Each row was made from one small tree. Brackets hold a mark, then the marks that hang from it, in alphabetical order. Every link used is in the known rows. Write each row's tree.
Known rows
[J [U M R [Y T]]]: [-22.1   6.6  -4.0  45.8   6.7   5.9 -24.4   0.5  30.0  -6.1 -38.0  29.3
  -0.1 -13.8  17.3   5.3  18.2   1.6  -4.7 -21.3  -0.3   2.1 -18.5]
[W [C J]]: [-24.5  22.8  31.5   1.3 -11.1 -21.0   5.8 -32.0 -52.2   4.2 -13.9 -13.8
 -19.2   6.0   2.6  10.8   2.0   0.7   6.8  14.0 -22.0   2.2   2.3]
[T [M [U R X Y]]]: [  9.2 -26.0   1.4  24.4 -16.9  13.1  -8.0  -8.0  17.0  -5.3  -2.5  38.1
   6.4  -7.5   4.5  -3.7  -0.9  27.1  -2.5 -14.7  10.3 -23.3  -4.4]
[J [U M [R G]]]: [-11.2   5.4   0.8  23.0  24.1   4.3 -25.8  -9.2  29.6 -19.2 -18.9  -4.8
  -3.9 -20.0  -7.4  -0.1  10.7   0.3 -29.7   1.3  15.2   7.0 -25.2]
[U J [R G] X]: [ -8.5   1.5 -13.7  -1.6  -5.2 -12.7  -2.4  -2.4  12.9  -5.5   0.5 -19.9
  -3.2 -11.0   9.3   0.5 -10.4  11.6  11.0  -0.6  -6.3  16.1 -20.1]
[C [J [U Y]]]: [ -8.2  31.8  18.0  -3.0 -17.4 -16.9 -23.5 -38.2 -11.5  -1.8 -40.7  21.8
 -31.4  -7.5  17.0   4.1  -3.1  23.5  -9.2  -4.5  10.9  -0.2  -0.1]
[M T [U J [R G] X]]: [ 10.0 -19.4 -26.8 -11.2 -20.7 -14.1 -12.8  -2.8  43.0   2.7  23.0  -1.7
  39.8 -30.5 -15.7 -19.4 -13.0   8.4  11.9 -20.4   8.1  11.9  27.8]
[Y [T M] [U J X]]: [-16.8 -23.1  22.2   5.9 -43.2 -21.9  44.1 -14.2   1.7   0.5 -39.6   1.9
 -40.6  -3.0  30.9  -9.9 -45.2   4.8  44.3 -11.1   3.8  -0.5  20.5]
[X U]: [ 11.9  18.0  23.8  11.4 -21.5 -20.4  11.8 -15.8  -4.3  -6.2 -20.9  -1.2
 -32.0 -15.8  16.8   0.6 -14.2   2.2  -1.9  24.5  -1.1  15.1  -8.0]
[G R [W C]]: [  4.7 -14.9  26.9 -10.4  14.7  -2.1  53.2 -14.5 -21.3   9.1   9.3  -1.9
 -15.6  -4.5  -1.4  -1.9   1.5   7.9 -19.9  25.4 -20.8   8.1  11.6]
[J [U [M T] [R G] X]]: [-13.2 -10.7 -22.6  21.8  -0.8  15.9  -9.4  -4.0  57.2  -4.3 -10.2   8.7
  25.3 -23.4 -19.0 -17.7  -8.9  10.7 -12.0 -19.4  28.0  11.2  -2.1]
[M T U]: [ 13.0 -10.8  14.9   0.8 -25.2 -18.8   7.1 -24.1  15.0  -1.1   2.9  12.7
  21.0 -35.7 -21.3 -15.0 -17.4  -1.9  10.8  10.2   1.6  -2.8  53.1]
[C [J [U M [Y T]]]]: [-32.3  13.6  10.0  28.4  -9.2 -14.9 -12.4 -24.3  -4.5   6.2 -61.6  14.8
 -24.6 -10.2  25.6   4.3  -2.0   0.1   6.8 -18.5  11.9  -1.1  -6.4]
[G R [W [C [J U]]]]: [ 12.5   6.8  37.8 -25.9   4.2  -6.5  30.4 -37.6 -28.5   7.3 -21.6   2.6
 -31.4  -8.6  -5.4  -9.6  15.1  30.8 -31.3   8.1   3.1   5.9  16.8]
[X [U M Y]]: [-15.7   1.6   4.1  33.9  -3.6 -10.1 -13.1  -4.1   5.3   3.1 -34.3  19.4
 -31.2 -10.8  28.6   7.4 -20.6  -3.0 -14.1   8.6   8.8  16.0 -34.4]
[X [U J M]]: [ -4.6   4.2  26.9  11.2  -8.5 -37.1 -12.9  -9.1  -3.9  -6.8 -40.9  -6.5
 -44.5 -24.8  20.3  -1.2 -22.3  -1.2   4.4  10.2   8.3  17.5 -23.6]
[U J M X Y]: [-36.3 -12.5   4.6  21.2  -6.2 -14.4 -12.0  -6.4   5.1   4.8 -35.8  12.8
 -27.4 -11.1  33.7   3.0 -37.6  14.4  20.0 -11.2   2.3   5.9 -16.7]
[M T [U Y]]: [  1.6 -13.5  -7.2   8.9 -24.4 -11.7  -8.6 -16.7  23.1   6.9   6.2  34.6
  24.0 -28.1  -7.5  -9.4 -18.8  -3.4   1.6  -0.2   4.6  -1.4  43.3]
[M T]: [ -3.2   3.4  13.5   3.3 -19.7 -20.2  19.6 -22.9  -0.1   0.8  -5.7   3.2
   5.9 -26.7 -11.6  -6.4 -25.2  -1.4  15.6  17.6  -3.2   2.2  28.6]
[W [C [J [U [M T] X]]]]: [-35.6  -0.3  21.6  13.7 -23.5   2.0  -7.4 -23.7  -0.5   8.8 -28.2  10.7
   7.4  -3.5 -14.0 -15.8 -14.0  19.3   4.1 -23.9  19.5   3.4  19.0]
[G R [W [C J]]]: [  2.7  -1.5  29.4 -23.0   6.9 -12.6  50.6 -31.9 -47.3  15.2  -6.8 -10.7
 -30.1  -5.1  -1.8   0.3   5.7  16.4 -20.6  17.5 -15.3   4.2   3.8]
[W [C [J [U X]]]]: [-20.5  22.4  32.3   4.9 -27.3  -1.5   0.7 -31.6 -20.8  -1.7 -24.3   3.3
 -18.9  16.8   3.2  -4.5   3.3  28.1   4.3  -8.9  -1.6   3.4  16.2]
[R [G [W [C [J U]]]]]: [ -2.1  12.6  16.1 -25.5  -2.7  -1.1  14.6 -28.0  -3.5   2.8  -5.3 -13.1
  -6.8  -3.1   3.4  -5.0   4.7   0.8 -21.6   9.4  14.1   2.7  16.5]
[C [J [U [Y T]]]]: [-16.3  27.1   6.8   9.2 -24.1 -19.6  -4.8 -27.1  -5.5   6.2 -44.1  14.0
 -19.8  -4.2  24.3   6.0   0.3   9.6  13.2 -13.7   4.7   4.7  10.1]
[U [M T] [R G] X Y]: [-36.7 -21.5 -51.4  33.0   3.6  15.9  -7.0  10.8  43.3  13.8   6.7  13.9
  31.1 -14.6  -0.8  -1.5 -21.8  -4.8 -10.0 -19.0  12.4  11.9 -25.0]
[J [U [R [G W]] Y]]: [ 14.9   7.3 -18.8  -0.1  10.6  17.7  -8.8  -9.2  44.8  -5.1   3.7  21.0
   8.3 -17.6  13.0  -2.0  12.7  10.6 -38.8  -1.9  18.9   5.2  -7.2]

Which tree is each row?
[-11.5  28.5   0.6  -2.1   4.7  -2.3 -24.4 -19.3  -8.9  -8.0  -1.6 -10.2
   4.5   6.0  -8.2   7.0  28.1   6.6 -25.6  -4.7  -1.5  10.7 -12.9]	[W [C [J [U [R G]]]]]
[-27.7  -2.4  -8.9  51.1  -0.8  17.3 -11.6   4.9  42.4   0.8 -38.7  31.7
   4.4  -5.4  23.8  -0.2   8.9  14.9   5.6 -35.8   4.1   2.3 -19.4]	[J [U M R X [Y T]]]
[-12.9   3.5   8.6 -20.9  -0.2  -7.6  31.5 -25.9 -25.7  14.3   6.2 -26.7
  -5.0  -3.3   8.4   6.2  -4.4 -16.2 -10.2  20.1  -4.8   5.9   5.8]	[R [G [W [C J]]]]
[ -4.6  -3.7   9.2  29.9  -8.2  12.8 -12.3  -8.9  42.4  -7.1 -24.6  23.6
  14.9 -23.8 -17.5 -21.8  -6.4  25.6  -6.7 -24.4  20.1   0.8   3.5]	[J [U [M T] R X]]
[-45.8 -17.2  -3.3  33.3 -11.7 -17.9   3.7   4.5  12.2  12.7 -37.4   6.7
 -14.7  -5.9  41.8   5.8 -32.2  -2.2  42.3 -20.7  -5.9  12.8 -11.1]	[U J M X [Y T]]
[-40.1  15.2   1.7  22.7 -30.4   4.0   1.7 -12.5  -4.2  15.3 -29.3  17.8
   2.9  24.5  29.2   3.7   1.7  10.1  23.1 -30.5  -4.3   8.0  14.4]	[W [C [J [U X [Y T]]]]]
[ 17.5  27.3  34.4 -10.6  -1.8   4.3   0.6 -30.3 -10.8  -2.0 -11.2   7.0
  -0.9  -6.3   0.3  -7.7  29.4  26.3 -29.3  -7.2  -0.7  -7.2   2.8]	[G [W [C [J [U R]]]]]
[ 11.2 -11.5  18.5 -17.7 -26.3 -37.5  -8.7 -23.2  12.2  -5.2  -0.7   7.6
  16.5 -40.5 -13.3 -18.1 -24.5   3.8  22.0   1.5   4.8   0.9  52.3]	[M T [U J]]
[ 18.6  -8.4  -7.8  -1.1  13.5 -11.2  -0.5   4.6  25.6  -2.7 -12.3 -15.3
 -16.6 -32.2  21.1  -5.3  -6.9  -6.3 -25.2   3.7  20.1  19.5 -40.6]	[X [U J M [R [G W]]]]
[-20.8 -11.7  19.8   2.0  -6.6 -35.1  -4.6 -16.7   2.0  -1.2 -26.9  -2.7
  -3.4 -39.5  -3.8  -8.2 -38.6  -2.7  23.3   3.0   7.4   7.7  13.3]	[U J [M T]]
[-20.2  15.3  34.9  17.5 -16.0  -8.1  -5.8 -40.4  -8.1  -2.4 -58.3   3.7
 -38.3 -13.4   7.3 -11.6 -13.6  32.1   1.9 -11.6  17.7  -6.3  -5.6]	[C [J [U M X]]]
[-25.9 -13.0 -21.7  22.1  -6.7  -5.2 -24.3   1.1  27.5   7.7 -16.3  24.0
  19.9 -18.8   9.0  -9.1 -21.9  18.6  11.2 -32.6   8.3  11.4 -15.8]	[U J [M T] R X Y]
[-16.0 -10.8  20.6  23.7 -18.7   1.4   4.3 -18.5  34.1  -2.8 -30.1  19.0
   1.8 -26.4 -12.7 -22.1 -28.6  19.8  10.7 -10.8  25.8   5.0  24.0]	[J [U [M T] X]]
[ -5.8 -10.7 -14.6  20.4 -23.6  -8.7 -13.6   4.4  29.2   6.8  -6.6  20.9
  19.8  -9.9  30.4  -3.0   2.1  12.9  28.7 -34.5 -14.4   2.6  12.5]	[M [U J R X [Y T]]]
[-45.9 -13.8  -5.0  51.2  -8.4   0.4  20.2   0.7  13.1  16.1 -34.4  12.1
 -11.0  -2.5  35.1   6.9 -24.4  -5.5  29.3 -11.8  -7.8   7.0  -7.2]	[U M X [Y T]]
[-32.1  -0.8  11.7  41.1  -1.6  -6.2  -7.3  -5.3  25.7  -1.2 -42.3  25.2
 -11.1 -13.4  23.5   5.3  -3.0  -5.7  11.3  -7.7   8.7   2.2   0.8]	[J [U M [Y T]]]
[-12.0  -9.4   5.5  -5.8   7.1   0.7  37.7  -8.6  -1.5   6.1  21.4 -17.5
   6.0  -3.2   9.3   2.9 -10.9 -22.2 -10.0  28.2  -9.3   7.9  14.7]	[R [G [W C]]]
[-14.0  30.4  39.0  -0.7 -13.8 -13.1 -14.2 -35.9 -29.8  -5.5 -23.5   0.1
 -20.1   1.4  -0.7   4.8  10.5  16.0  -4.9   3.9  -3.2   2.1  11.4]	[W [C [J U]]]
[ 17.4 -19.7  24.6  22.0 -12.6  -5.7  15.4  -9.7   4.5 -11.9 -11.6   8.7
   9.4 -25.7  -5.5  -4.8  14.1  -3.5  17.9   1.2  -5.0 -24.9  16.9]	[Y [T [M [U R]]]]
[ -4.1  13.5  34.9 -12.1  -9.8 -12.2  30.9 -33.3 -37.7  10.4  -9.9 -10.7
 -12.7  -3.1   6.8   1.3  -2.1   1.3  -2.3  15.2 -13.5  -8.1  13.2]	[G [W [C J]]]
[ -0.2  -3.2  -9.1  13.8 -11.8 -21.7 -23.4   1.3  19.6   0.4  -6.0  17.9
  17.5 -19.6  26.5   3.3   9.8   1.5  21.1 -21.7 -17.4   2.7  11.5]	[M [U J R [Y T]]]
[-29.4  -8.5   3.1  30.6 -16.8 -13.9   9.6  -5.2  21.5   1.6 -34.4   0.6
 -23.8  -8.1  30.8  -6.1 -17.8   2.4  18.2 -33.2 -11.5  11.8 -11.4]	[Y T [U J M R X]]
[ -2.5 -13.4 -34.7  23.9  -8.4   3.1   7.8  17.3  21.3   4.5 -10.3   9.4
   1.8  -6.5  25.8  13.5   1.6 -21.3  -1.7   0.7  12.9  13.9 -39.4]	[X [U [R G] [Y [T M]]]]
[-25.8  27.3  18.2   0.8 -13.0  -7.5 -26.1 -27.2 -22.6  -0.7 -24.5  21.8
 -12.8  13.3   9.6  10.4   8.0  16.7 -14.0  -7.1  -2.3   4.0   3.4]	[W [C [J [U Y]]]]
[-36.5  -9.6 -13.7  39.7  -4.1  -7.6  -8.8  10.7  18.4   6.6 -33.0   8.8
  -1.3  -5.3  37.4   5.1 -11.2   6.7  29.2 -33.3 -11.4   9.3 -29.6]	[U J M R X [Y T]]
[ -5.7  -9.0   3.5  22.4 -25.3   0.0  -1.0 -14.8  18.6   2.6  -3.2  27.9
  -4.5  -4.6  17.1  -3.8 -15.4  13.9   6.5  -5.6  -2.9  -3.5  23.0]	[M [U X Y]]
[  6.4 -28.4 -15.0  -5.7   2.9 -10.9 -31.5  -2.3  15.2 -14.0   6.1  14.9
   5.2 -25.2   6.4   4.7  -4.7   3.4  -6.5  -4.2  17.4  -7.1  -8.3]	[T [M [U J [R G] Y]]]
[  1.8 -17.9 -45.0  -8.9  -6.7 -15.9 -38.4   1.6  42.0   1.0  24.5  15.5
  46.4 -32.9  -5.8  -6.0  -8.3  -6.3  -5.7 -18.1   9.6  13.6  14.1]	[M T [U J [R G] Y]]
[-13.4  26.7  -7.1  22.9 -24.3   3.5  -9.6 -15.9  10.4   8.3 -37.7  21.3
  -3.7   3.2  27.0  -3.0  13.5  30.5   8.9 -38.3   0.4   0.1 -10.3]	[C [J [U R X [Y T]]]]
[-26.0  16.0  22.0  27.2  -2.0  13.1 -24.4 -21.8  -8.6  -3.6 -31.0   6.4
  -8.8   6.5  -0.9  -5.8  19.1  30.6 -13.4 -26.7   1.7  -0.9 -22.2]	[W [C [J [U M R X]]]]
[ -8.7  10.6  -8.9   9.6 -26.8 -34.1  -1.7   4.8   7.4   6.6 -28.4   7.3
 -20.1 -10.7  48.7   7.8 -18.5  -7.5  27.7  -3.6  -4.4  28.1  -8.2]	[X [U J [Y T]]]
[  7.1 -31.3  -2.4  -2.3  -6.0 -18.8   1.8   0.8  16.7  -9.1   0.7 -13.2
  14.7 -28.7   4.6   1.2   1.1 -13.2  24.5  -2.6   4.6  -4.6   8.6]	[Y [T [M [U J [R G]]]]]
[-10.1  24.5 -27.8   5.6 -10.7   9.4 -25.3 -19.8  19.2   2.3 -18.2  10.5
  -5.9   5.9  12.7  -0.2   8.5  28.7 -20.6 -26.1  17.6   6.5 -23.5]	[C [J [U [R G] X Y]]]
[-18.9   3.1   2.4  42.3   2.9  19.8 -32.4  -5.5  31.7  -7.8 -31.3  36.8
 -10.6  -2.9  13.1  -1.5   4.1  29.9 -17.2 -27.2  11.3  -0.4 -29.2]	[J [U M R X Y]]
